What can hang from each mark
H: Q T
Z: T W
Q: F R X
F: T
R: Q W
W: Z
X: E
T: F
E: F

Every row comes from one small tree of marks. The marks that hang from a mark follow it in brackets, in alphabetical order. Every link used is in the known rows. Which tree was each row made from?
Known rows
Q(R(W)): [-1.366  3.486 -0.538 -1.841  1.828 -1.273 -1.543 -2.250  6.006 -5.833
 -0.124  4.289 -2.915  6.389 -1.566 -0.077 -0.220  3.054  2.496 -4.908]
E(F): [-0.681  2.072  3.374 -2.115  1.241  1.199 -0.986 -2.212  1.926 -3.001
 -1.364 -5.520 -3.047  0.303  2.743  0.083 -1.328  1.892 -0.211 -3.099]
W(Z): [-4.282  4.736  0.999 -0.938 -1.603  2.636 -4.217  1.817  5.409 -2.302
 -2.405  0.785 -2.486  4.917  3.129  2.508 -1.033  0.972 -2.366 -0.978]
Q(F X(E)): [ 1.451  0.074 -0.930  1.792 -1.194 -1.526  2.272 -2.772 -0.260  1.124
  1.448 -2.882  0.930 -2.836  0.470 -0.928  1.793 -1.899  5.666  4.593]
R(Q(F X) W(Z)): [-0.412 -0.749  1.829 -0.091  0.901  0.232 -2.531  7.245  0.925 -1.828
  5.350 -1.780 -1.042 -0.578 -0.921  0.829  2.963 -2.780  2.260  4.435]
R(Q(X) W(Z)): [-1.139  0.912  2.322 -1.862  0.995  1.471 -4.335  7.370  2.369 -2.824
  5.785 -0.801 -0.819  2.624 -0.931  1.851 -1.101 -0.874  1.849  0.054]
Q(F(T) R(W) X(E)): [ 4.848 -0.036 -4.488  2.105 -0.234 -3.227  3.867 -4.469 -0.998  4.046
  1.969  2.431  2.379 -1.131 -3.859 -3.234  3.668 -1.482  2.858  1.515]
Z(T): [-3.015  2.496  2.898 -0.746  1.790 -0.308  0.380 -1.149  1.151 -2.011
 -5.017  2.057 -2.746  0.917  2.937  1.977 -5.206  4.062 -1.961 -4.492]
Z(T(F) W): [-2.048  1.700  2.189  0.888  2.842 -3.224  0.156 -2.325 -0.026 -4.123
 -1.913  4.831  0.423  0.086  5.390  0.878 -1.263  1.793 -4.728 -1.037]
R(Q): [-2.505  1.622  7.170 -3.201  2.101  2.289 -2.204  2.889  1.956 -2.954
 -1.149  0.057 -5.028  2.264  2.501  2.204 -6.178  2.810  2.957 -4.187]
H(Q(F X)): [-4.122 -4.132 -2.790  0.065  0.609  2.225  0.369  0.415 -0.914 -2.225
 -1.080 -1.317 -1.884 -2.420  0.477 -0.545 -2.637  0.338  3.568  1.686]
H(Q(F)): [-4.029 -2.674 -0.575 -0.775  1.349  1.756 -1.441 -0.294  0.624 -3.588
 -4.061 -0.232 -4.108 -1.561  2.289  1.151 -1.460  1.945  1.233 -0.874]
Q(F(T) R(W) X): [ 0.940  0.247 -3.785  1.339  0.813 -1.025  3.199 -2.809  0.367  2.267
  0.678  4.017  0.099  0.253 -3.675 -3.613  1.402 -0.131  1.510 -0.360]
H(Q(F R X(E)) T): [-1.092 -5.594 -3.766  1.634 -2.940  1.323  2.798 -3.382 -4.820  2.462
 -3.314  2.140  3.311 -1.057 -2.067 -1.824 -1.148 -0.334  4.436  2.579]
X(E): [ 0.262  3.348  1.151 -0.883  0.031 -0.804 -1.433 -3.452  2.381 -1.580
 -1.038 -0.594 -1.391  1.636  2.664  1.501 -0.964  1.896  2.619 -2.349]
X(E(F(T))): [ 4.346  1.400  2.026 -1.146 -0.023 -0.351  0.439 -5.327 -2.193  3.824
 -1.600 -5.538  0.069 -2.828  2.693 -0.623 -0.485  1.300 -3.163 -3.777]
H(Q T(F)): [-5.748 -1.368 -1.388 -1.436  0.839  5.264 -2.449 -2.738 -3.489 -2.837
 -5.038  5.163 -0.851  0.904  3.971  3.514 -2.202  1.836 -1.990 -3.131]
E(F(T)): [ 0.362  1.936  2.302 -1.716  1.148  2.253 -0.065 -3.669 -0.809  1.848
 -2.802 -3.450 -2.565 -1.649  2.962 -0.769 -2.624  2.531 -4.437 -5.823]
W(Z(T)): [-3.997  2.749  2.165 -0.245 -1.377  0.850 -1.869  2.332  2.657 -0.792
 -4.860  1.770 -0.984  2.710  3.042  3.189 -2.671  1.833 -5.352 -1.481]

Which tree is each row?
[ 6.568  0.437 -3.196  0.654 -3.625 -1.859  0.759 -1.443 -0.244  4.637
  3.954 -4.070  5.222  0.880 -3.884 -2.829  4.229 -2.490 -2.717  1.458]
Q(R(W(Z)) X(E(F(T))))
[-0.263 -0.500  5.337  0.326  2.326 -2.370 -2.470  7.047  0.005 -2.056
  0.149  0.120 -1.892 -1.932  0.428  3.868  1.989 -0.105 -3.644  1.269]
R(Q(F) W(Z(T)))
[-0.488 -4.165 -6.196  0.642  0.756  0.489  1.996 -1.210 -1.790  1.081
  0.021  3.709  0.364 -1.031 -4.001 -3.062 -0.738  1.036  0.727 -1.381]
H(Q(F(T) R(W) X))
[ 6.929 -0.055 -2.521 -0.061 -0.751 -2.581  3.085 -4.806 -1.799  3.295
  3.639 -3.380  3.630 -0.354 -3.853 -4.191  1.272 -0.409  0.954 -1.757]
Q(R(W) X(E(F(T))))
[-1.692 -1.809  4.829 -0.044  1.135  1.482  1.632  3.512 -1.138 -0.408
  1.116 -2.357 -2.876 -2.493  0.276 -0.758 -3.205 -1.258  5.802  2.792]
R(Q(F X))
[-3.596  2.872  2.121  1.288 -1.944  0.950 -0.087  1.328  1.477 -0.679
 -4.554  2.612  0.789  2.110  3.401  3.770  1.161 -1.408 -6.659  2.480]
W(Z(T(F)))
[ 4.101  0.717 -4.840  2.698 -3.481 -2.495  1.739 -1.157  0.620  5.341
  2.040  1.540  4.587  0.219 -3.916 -1.889  6.134 -3.241 -0.311  4.765]
Q(F(T) R(W(Z)) X(E))
[-0.217 -2.171  2.927  1.012  0.960 -1.758 -0.568  7.787 -1.679  0.002
  2.954 -0.768  0.471 -2.920 -1.133  1.684  1.012 -1.888 -1.056  4.072]
R(Q(F X) W(Z(T)))
[ 5.671 -2.537  4.278 -0.600 -0.284 -3.151 -0.656  5.732 -3.836  0.908
  6.021 -8.203  4.103 -3.535 -1.019  1.126  0.719 -2.105 -1.670  2.803]
R(Q(X(E(F))) W(Z(T)))
[ 1.249  1.229 -0.842  0.615 -3.074 -0.960  3.252 -3.492  2.423  1.072
  0.231  0.461  1.674  4.154 -1.852 -2.525 -2.749 -0.428  6.818  1.146]
Q(R X(E))
[ 5.994 -4.809 -4.546 -1.053 -0.364 -1.176  1.457 -3.462 -3.576  2.140
  2.742 -3.655  3.917 -1.443 -3.674 -3.536 -0.657  0.734  0.310 -2.901]
H(Q(R(W) X(E(F(T)))))
[ 4.582 -0.160 -0.478 -0.363 -0.845  0.053  2.428 -4.257 -3.464  5.566
  1.323 -6.575  2.779 -3.787  0.702 -2.653 -1.744 -0.591 -0.417 -1.247]
Q(X(E(F(T))))
[-1.712  3.563 -0.285  0.713  0.562 -1.035 -2.206  1.584  1.938 -3.313
 -0.442  3.578  1.167  2.083  1.846  4.243  4.671 -0.941 -6.590  0.836]
R(W(Z(T(F))))
[ 4.770 -1.204  0.498  1.082 -0.428 -1.406 -1.210  4.652 -2.676  5.058
  5.194 -1.760  2.885 -3.812 -1.308  0.623  3.641 -3.539 -0.523  3.851]
R(Q(F(T) X(E)) W(Z))
[-4.969 -3.512 -3.266  0.426 -2.202  5.045  1.918 -2.468 -3.682 -0.107
 -3.997  6.087  2.384  3.199 -0.552 -0.198 -3.376 -0.415  2.013  0.523]
H(Q(R X) T(F))
[-1.529  2.890 -1.169  0.873 -1.212 -1.297 -1.831  1.017  5.976 -3.642
 -0.287  2.742 -1.251  4.609 -2.359  0.190  6.533 -0.975 -0.371  2.717]
Q(F R(W(Z)))
[-0.148  1.110 -4.622  2.193 -2.269  0.265  1.039  0.976  1.951  3.240
  0.883  3.486  1.661  1.671 -3.769 -2.352  3.820 -2.149 -1.984  2.613]
Q(F(T) R(W(Z)) X)
[-3.028 -2.810 -1.708 -0.378  1.534  2.640 -0.492 -1.402 -1.908  1.336
 -5.223  1.572 -3.367 -3.317  2.546  0.574 -2.426  2.292 -3.074 -3.218]
H(Q(F(T)))
[ 0.247 -1.375  2.104 -0.736  3.883 -0.321 -0.518  4.016 -0.423 -3.047
  5.402 -1.224 -2.366 -2.157 -1.508 -0.078  0.487 -0.602  5.615  1.458]
R(Q(F X) W)
